Each row was made from one path, in order. Every step used is in the known rows, and no mark comes twice. Write each row's path.
In the rows, zero is written as 100.
Known rows:
teno vudib: 115	85	149	76	93	93	129	111	96	104	105	58	115	112	91	103	94	110	107	90	96	88	95	113	52	64	87	65	63	120	72	119	72
bikap vudib teno: 138	77	145	58	86	92	134	120	89	97	106	47	122	102	93	108	98	138	111	119	94	91	97	126	39	68	106	74	67	125	68	116	66
fuzopif riru: 97	75	153	85	86	93	114	113	99	98	101	76	96	115	79	120	97	109	121	87	103	100	99	121	61	37	99	60	59	107	75	125	80
fuzopif dogu: 118	87	155	97	98	112	117	93	105	107	102	61	87	106	79	117	89	95	118	79	103	98	97	116	70	48	113	63	66	88	90	123	87
vudib bikap pabo: 142	82	173	82	87	101	116	108	92	121	90	79	92	112	72	113	106	116	119	110	112	77	100	121	58	57	87	74	57	96	93	123	83
volur riru: 102	79	147	78	79	96	110	112	86	119	99	71	93	117	81	109	104	102	111	94	93	100	93	115	53	41	96	58	58	113	86	133	75
riru biru pabo: 118	85	181	97	89	109	126	94	93	120	92	75	91	86	59	122	110	84	125	88	128	86	85	114	71	78	86	65	56	90	118	119	77
pabo bikap: 127	85	156	83	109	115	145	104	88	135	94	94	80	104	64	96	96	106	120	91	99	95	100	123	51	48	95	63	65	98	88	125	85
biru pabo: 104	77	157	87	93	95	123	97	100	123	92	69	86	96	75	121	100	81	120	90	121	85	100	128	63	76	86	72	58	101	102	109	79
bikap vaba biru: 124	77	149	90	87	103	115	115	120	99	104	92	86	98	81	97	105	95	103	95	87	93	104	122	59	58	112	65	93	94	85	131	96
biru pabo bikap vaba: 130	65	166	107	103	105	151	102	93	147	91	89	78	93	62	94	104	95	126	88	114	93	98	139	55	60	110	54	84	101	96	111	88
vaba biru pabo bikap vudib teno: 142	76	175	62	97	100	157	120	80	110	78	66	112	103	74	114	103	111	132	119	116	88	104	135	37	45	108	71	60	93	107	120	73
pabo bikap vaba: 139	72	154	100	105	112	148	108	97	137	103	97	80	98	66	81	101	114	116	90	90	98	98	131	50	50	115	52	91	106	77	123	91
talo riru bovirot: 94	90	141	57	88	93	120	114	106	101	115	75	109	105	87	122	108	117	94	100	113	113	120	117	65	70	100	85	86	111	76	119	89
pabo bikap vaba biru riru: 118	63	144	89	90	104	150	117	102	123	96	94	87	112	66	96	102	104	116	94	97	103	102	138	53	13	125	40	82	84	96	137	87
fuzopif riru teno vudib bikap: 107	88	161	65	74	86	138	132	96	98	96	53	157	137	94	100	98	139	126	104	106	99	79	120	25	43	91	61	57	121	53	136	67
vaba biru pabo: 103	82	164	82	90	98	116	103	108	105	83	79	86	98	75	126	102	68	119	93	120	84	106	123	65	65	88	77	59	82	115	121	87
biru pabo bikap riru volur: 129	78	172	78	88	96	141	103	64	143	89	88	103	91	59	112	114	99	145	89	104	87	80	148	62	52	90	50	45	110	121	112	75
teno vudib bikap riru talo: 119	81	155	62	84	109	132	132	79	96	95	54	127	128	76	94	110	149	126	102	107	98	86	94	51	56	83	63	58	97	81	126	73
riru teno vudib bikap: 123	96	154	60	82	94	143	123	100	115	99	55	149	123	93	87	98	130	114	108	101	90	81	117	21	74	83	72	64	121	60	133	70
dogu bovirot: 106	101	147	87	86	101	107	105	107	106	103	75	87	102	73	130	87	102	105	95	109	92	117	135	49	81	100	88	61	98	73	116	81
teno vudib bikap riru biru vaba: 139	83	154	83	79	100	142	119	95	108	96	79	132	114	69	96	102	140	116	97	94	98	66	111	51	53	106	50	60	86	99	151	80
vaba biru pabo bikap riru: 115	72	163	75	94	100	133	113	84	117	73	90	85	110	62	118	105	84	145	95	116	97	102	137	64	34	100	58	52	72	124	128	88
teno vudib bikap riru: 126	78	139	65	82	85	127	119	82	102	92	54	130	130	90	100	104	138	122	99	96	96	88	118	49	46	97	56	46	112	80	133	75
bikap vaba biru pabo: 116	68	161	97	86	95	118	109	116	109	92	84	85	93	77	111	108	76	113	92	111	88	104	132	63	67	107	67	84	89	104	119	93
riru biru pabo bikap: 132	86	192	100	104	122	152	95	78	141	84	90	84	89	44	110	108	88	136	86	129	89	86	118	64	58	92	56	54	82	124	122	80
fuzopif riru biru: 112	84	175	95	82	107	118	112	91	95	102	82	100	105	63	120	106	111	125	86	109	100	84	108	70	39	100	52	57	96	93	134	79
talo riru volur: 114	88	151	65	92	88	116	102	89	110	118	89	114	97	86	122	112	116	106	77	93	98	93	121	69	56	92	62	68	123	95	116	77
vudib teno: 122	82	151	71	89	105	131	108	97	105	101	69	108	102	98	96	98	122	109	104	97	94	94	118	40	67	101	70	65	120	71	120	66
bikap vaba: 125	71	143	96	90	99	122	109	112	116	113	82	87	96	82	92	103	109	104	92	90	94	97	127	58	70	109	61	92	113	72	118	88

Which path is each row?
134	68	179	105	105	107	149	101	83	131	98	98	91	97	57	109	119	109	128	72	130	110	94	121	77	42	120	40	90	87	114	119	88 -> talo riru biru pabo bikap vaba
117	65	137	85	75	95	132	116	112	109	94	80	104	119	77	100	108	116	105	102	99	97	99	129	52	26	123	49	72	86	96	144	89 -> vudib bikap vaba biru riru
104	84	154	68	71	94	124	109	97	109	104	82	111	99	75	123	109	93	107	95	90	84	89	133	60	37	93	54	50	103	112	131	73 -> vaba biru riru volur
120	86	137	54	72	93	124	125	99	115	95	70	128	119	84	95	103	133	132	113	98	103	83	132	37	65	92	68	60	105	75	137	76 -> vudib bikap riru teno
112	91	157	57	67	89	134	130	82	119	94	50	154	139	96	88	104	131	116	110	96	100	73	114	16	47	88	59	57	127	63	145	63 -> volur riru teno vudib bikap
108	77	178	74	96	124	138	127	82	112	75	90	81	107	49	114	111	95	149	98	127	99	101	113	65	43	86	64	64	58	124	122	86 -> vaba biru pabo bikap riru talo
103	70	138	69	63	81	140	139	119	97	110	55	146	123	100	96	98	111	109	105	97	99	88	138	35	46	109	50	91	111	62	133	69 -> bikap vaba biru riru teno vudib
121	81	182	89	109	109	148	96	76	128	88	94	93	101	54	123	112	101	134	74	138	107	95	114	77	39	100	51	64	80	126	121	82 -> talo riru biru pabo bikap
100	87	152	60	67	84	126	132	88	113	104	48	145	130	99	96	99	113	117	104	93	101	77	119	25	54	85	58	67	132	58	133	59 -> volur riru teno vudib
127	73	165	96	87	98	126	106	111	115	82	85	94	103	74	101	114	93	113	98	114	87	101	126	53	60	110	68	75	83	109	129	97 -> vudib bikap vaba biru pabo
117	67	156	81	97	97	139	106	75	135	79	80	85	107	61	113	102	98	146	92	119	98	97	140	63	45	98	53	51	91	112	116	80 -> biru pabo bikap riru
120	79	170	54	60	84	136	138	101	102	87	52	151	140	90	116	102	118	124	124	119	81	89	134	33	32	86	62	57	94	84	137	63 -> vaba biru riru teno vudib bikap pabo
131	75	157	77	65	84	143	120	94	108	104	68	148	116	87	95	119	127	101	98	83	83	78	131	42	30	113	41	63	118	94	137	75 -> teno vudib bikap vaba biru riru volur
138	77	160	93	102	114	141	115	104	119	95	109	79	101	66	86	104	101	114	94	88	96	104	127	51	39	118	56	92	87	90	135	99 -> pabo bikap vaba biru
125	90	160	99	91	117	135	104	118	120	106	102	89	84	57	104	95	103	103	91	95	93	78	113	61	75	99	65	80	82	102	140	87 -> riru biru vaba
144	73	188	116	100	119	154	99	86	144	92	95	83	84	47	94	114	96	132	85	119	92	83	125	63	60	111	47	81	90	113	121	87 -> riru biru pabo bikap vaba
116	88	171	87	76	110	113	110	80	117	99	76	98	107	66	110	114	103	115	92	100	101	77	102	61	42	97	50	55	102	102	142	74 -> volur riru biru
135	89	157	70	76	94	138	134	118	100	100	69	147	121	96	77	106	124	108	111	89	92	84	122	21	64	104	67	91	109	62	142	83 -> riru teno vudib bikap vaba biru
92	78	134	59	68	82	144	128	103	111	110	40	147	124	97	106	89	117	115	102	107	97	83	133	35	55	88	54	63	122	60	124	55 -> biru riru teno vudib
125	79	148	90	80	107	125	114	108	111	104	96	96	92	60	108	99	114	119	92	93	102	75	121	68	63	105	54	73	79	106	143	85 -> bikap riru biru vaba
114	76	160	63	84	87	155	129	76	128	85	56	137	119	80	101	98	110	152	101	119	98	81	144	37	57	86	54	59	110	82	116	64 -> biru pabo bikap riru teno vudib
140	85	162	74	78	100	131	116	75	99	94	60	135	120	74	100	114	141	126	97	101	96	73	103	57	47	98	48	43	101	97	142	75 -> teno vudib bikap riru biru
123	82	147	58	81	83	134	136	115	87	104	73	157	134	107	90	109	137	106	97	99	110	94	117	35	46	113	62	99	106	64	141	83 -> talo riru teno vudib bikap vaba biru
151	78	157	61	101	104	160	120	74	117	98	64	114	106	78	96	97	144	122	119	94	95	96	130	31	48	110	65	68	117	75	121	68 -> pabo bikap vudib teno
113	83	150	87	96	105	131	105	114	108	112	104	99	96	68	119	99	116	100	78	105	111	88	108	75	55	109	60	89	78	103	138	87 -> talo riru biru vaba
125	81	169	78	74	89	142	128	114	109	87	62	147	116	92	90	109	106	119	109	113	87	85	130	26	73	99	69	84	103	81	130	80 -> riru teno vudib bikap vaba biru pabo
127	83	179	72	86	100	134	110	72	127	81	98	102	94	59	117	117	86	143	94	102	86	88	144	62	40	92	54	45	90	134	123	83 -> vaba biru pabo bikap riru volur
121	75	163	61	62	80	142	132	92	118	96	42	150	137	90	111	99	131	125	120	121	84	82	137	34	43	84	58	55	113	70	125	55 -> biru riru teno vudib bikap pabo
139	75	149	89	89	92	138	113	98	113	104	63	124	117	91	80	106	134	102	96	92	90	89	115	41	61	110	57	78	121	65	127	83 -> teno vudib bikap vaba
116	71	150	72	78	94	166	139	104	116	101	72	139	126	85	84	98	116	121	104	96	102	86	142	26	26	114	40	91	102	68	138	71 -> pabo bikap vaba biru riru teno vudib
